In the rows, zero is written as 128.
Known rows, with every step that occurs:
vavi > pebo > mavel > mava > fifomin: [137 163 117  39  50 118  72 111 163 155  78 144 155 110 101 116 202 147
 210 136  87 113 122 114]
rezelag > meke > lifun > paro > fifomin > mava: [125  83 138 174 195 108 225 105  69 107 163 135 138  82 165 143  82 106
  75  96 168  86 152 135]
rezelag > meke > fifomin: [123 102  87 132 166 132 165 162 111 129 135 143 129 124 130 143 131 163
 140 146 102 123 108 150]
mavel > mava > fifomin > vafe: [158 107 167 109  74 122  79 148 163 138 113 131 119 129 149 100 149  91
 123 156 152 151 120 126]
vavi > pebo > mavel > mava > fifomin > meke: [154 162 145  38  78 114  59  92 162 179  72 122 154 139 103 131 167 141
 180 137  64 132 128  74]
lifun > paro > rezelag > meke > fifomin: [ 98  84 112 143 201 118 182 138  96 134 153 103 119  83 128 164 106 164
  92  94 135 126 142 132]
pebo > mavel > mava > fifomin: [128 147 136  40  69 127  84 132 145 155  94 139 153  99 101 108 166 130
 180 135  96 132 114 120]
meke > fifomin > paro > rezelag: [122 109 132 150 143 154 132 129 119 123 159  87 119 159 129 133 108 155
  88 113 145 129 118 120]
meke > lifun > paro: [114 156 133 171 169 100 162 100 109 113 145 154 132 119 112 113 105 111
 138 104 117 108 148 156]
paro > rezelag > meke > fifomin > vafe: [136  41 122 161 167 115 150 155 126 119 139 108  94 109 172 158 139 139
  74 140 156 132 120 140]
vavi > pebo: [141 196  83 138  77 140 110 119 174 109  99 157 129 170 107 122 182 155
 200 165  93 114 117 143]
mavel > mava: [140 199 135 117 102 154 109 138 138 123 116 145 117 107 114 116 130 130
 177 157  94 133 122 136]
rezelag > meke: [126 149  89 125 133 131 147 143 134 132 114 148 121 124 126 141 135 139
 133 159  84 153  98 143]
lifun > paro > fifomin: [118 124 130 163 150 131 182 141 122 112 167 125 132 134 112 113 116 127
 103 125 155  90 153 134]
vavi > pebo > mavel > mava: [145 202 115  81  78 123  91  98 159 130  83 156 129 100 103 136 200 160
 233 151  60  84 127 131]
pebo > mavel > mava > fifomin > paro > rezelag: [122 125 158  64  86 132  79 101 134 159 119  85 134 111 117 126 140 136
 105 100 125 142 115  88]
pebo > mavel: [120 158 107 100  99 132 119 126 150 112 102 152 140 138  96 128 170 137
 181 155  78 115 101 152]
vavi > pebo > mavel > mava > fifomin > vafe: [160 113 149  81  54  95  63 114 181 143  84 141 128 124 141 119 212 116
 172 152 123 109 124 122]
fifomin > paro: [138 171 138 152 101 151 110 120 148 126 141 129 128 203 114 107 118 120
 124 149 109 138  96 132]
mava > mavel: [115 199 147 124  85 146 107 164 175  94 114 147 128 183 102 104  94 122
 162 166 129 203  97 146]
mava > fifomin: [121 139 111  89  71 144 105 155 154 137 112 138 153 162 106  94 140 118
 144 147 128 164 103 131]
meke > rezelag: [ 90 143  98 143 137 151  99 162 136 106 145 138 116 122 107 104 146 118
 152 129 119 156 105 146]
rezelag > meke > lifun > paro > fifomin > fivuv: [136  85 100 203 191 108 163 132  84 125 169 141 115 141 149 130 119 110
  95 110 168  62 188 137]
fifomin > mava: [132 164 140 150 102 167 149 131 132  87 124 144 136 150 135 125  96 103
 144 147 146 142 106 150]
mavel > mava > fifomin > paro: [143 156 163  90  72 143  77 120 143 164 132 118 142 169 118  93 121 111
 125 130 120 150 106 103]

Rows:
[127 102 152 184 172 123 211 107  81  88 169 135 144 107 152 122  79 100
  94  98 183  78 158 142]	meke > lifun > paro > fifomin > mava
[110  85  88 127 176 136 168 156 105 126 138 110 117  92 138 159 124 176
 106 123 122 134 120 135]	paro > rezelag > meke > fifomin
[113 133 118 162 194  81 178  96  94 133 139 153 127  92 126 136 108 118
 117 100 100 117 142 149]	rezelag > meke > lifun > paro
[115  83 108 187 191 132 139 149  98 129 161 108 106 140 136 158 107 139
 102  97 176 101 179 136]	lifun > paro > rezelag > meke > fifomin > fivuv
[ 99 128 119 138 172 117 163 116 118 138 132 103 108  79 124 163 108 142
  77 101 124 156 135 121]	lifun > paro > rezelag > meke
[104  81 147 158 192 133 203 120  83 110 155 103 130  83 152 171  71 134
  82  82 177 125 140 132]	lifun > paro > rezelag > meke > fifomin > mava
[114 132 154 155 192 106 146  82 100 130 136  96 117 100 122 146  76 123
  77  81 120 141 161 103]	fifomin > meke > lifun > paro > rezelag
[148 159 145  65  52 115  61  85 162 168 103 127 151 161 109 110 182 137
 175 128  94 109 112  98]	vavi > pebo > mavel > mava > fifomin > paro
[101 134 131 162 175 110 161  97 102 110 145 114 115  84 120 134  99 128
  98  83 138 124 157 134]	meke > lifun > paro > rezelag
[127 112 102 145 176 103 152  92  91 138 134 119 111  98 152 146 114 140
  77 107 101 137 112 122]	fifomin > paro > rezelag > meke > lifun
[145  42 142 193 195  70 188 122 105 120 163 133 105  99 176 132 133 102
  54 124 162  83 155 141]	rezelag > meke > lifun > paro > fifomin > vafe
[119 188 175 137  86 157 126 149 158  76 119 142 136 178 128 117  62  99
 149 152 167 203  98 145]	fifomin > mava > mavel
[132 177  86 100  77 118 105 102 173 112  82 160 142 148  95 137 213 160
 221 157  68  88 112 145]	vavi > pebo > mavel
[147 151 126 118  71 160  54 157 141 145 120 139 128 171 121  98 136  99
 164 141 156 129 154 123]	mavel > mava > fifomin > fivuv
[122 127 115 133 142 133 135 114 124 145 131  97 106 125 140 153 116 145
  66 123 112 162 100 108]	fifomin > paro > rezelag > meke
[151 153 107  89  51 132  38 123 160 149  91 147 139 165 113 115 199 125
 212 138 129  88 160 117]	vavi > pebo > mavel > mava > fifomin > fivuv
[128 117 136  83 120 128 108 114 119 177 123  87 117  94 142 141 118 140
  70 106 120 172 111  84]	mavel > mava > fifomin > paro > rezelag > meke
[138 120  97 185 131 166 107 175 124 105 150 145 121 205 124 117 130 129
 167 150 161  91 153 158]	meke > fifomin > fivuv
[120 124 176 103 169 100 119  81  95 163 130  86 128  68 124 134  78 118
  79  64 132 149 170  80]	mavel > mava > fifomin > meke > lifun > paro > rezelag
[149 157 163  65  97 141  74 127 141 174 102 112 143 144 113 112 105 115
 130 141  92 175 123  82]	mavel > mava > fifomin > meke
[110  99 119 139 172 146 111 158 119 129 157 104 121 133 121 115 122 122
  97 126 124 141 127  96]	paro > fifomin > meke > rezelag
[147  88 146 125  75 122  91 154 171 127 116 133 127 170 145  98 153  89
 108 161 159 159 107 138]	mava > fifomin > vafe
[127  99 122 145 159 148 185 146  98 107 137 139 139 118 156 151  94 133
 126 132 146 124 110 150]	rezelag > meke > fifomin > mava
[141 139 126  89  68 143  48 144 142 148 105 140 138 157 113 109 162 106
 183 136 138 108 152 124]	pebo > mavel > mava > fifomin > fivuv
[118  82 122 141 168 151 187 139  89 105 138 111 128  89 162 168  89 146
  96 111 161 135 117 135]	paro > rezelag > meke > fifomin > mava
[120  90 107 165 202  89 210 119  82 128 165 139 129  83 139 129 115 131
  83 105 132  80 157 134]	rezelag > meke > lifun > paro > fifomin
[113 130 159 131 137 139 160 162 127  94 132 139 138 148 147 141  60 127
 134 138 166 188  99 144]	rezelag > meke > fifomin > mava > mavel
[157  75 134 175 118 131 144 163 151  99 148 130 107 157 159 110 153 109
  89 174 167 104 125 144]	paro > fifomin > vafe
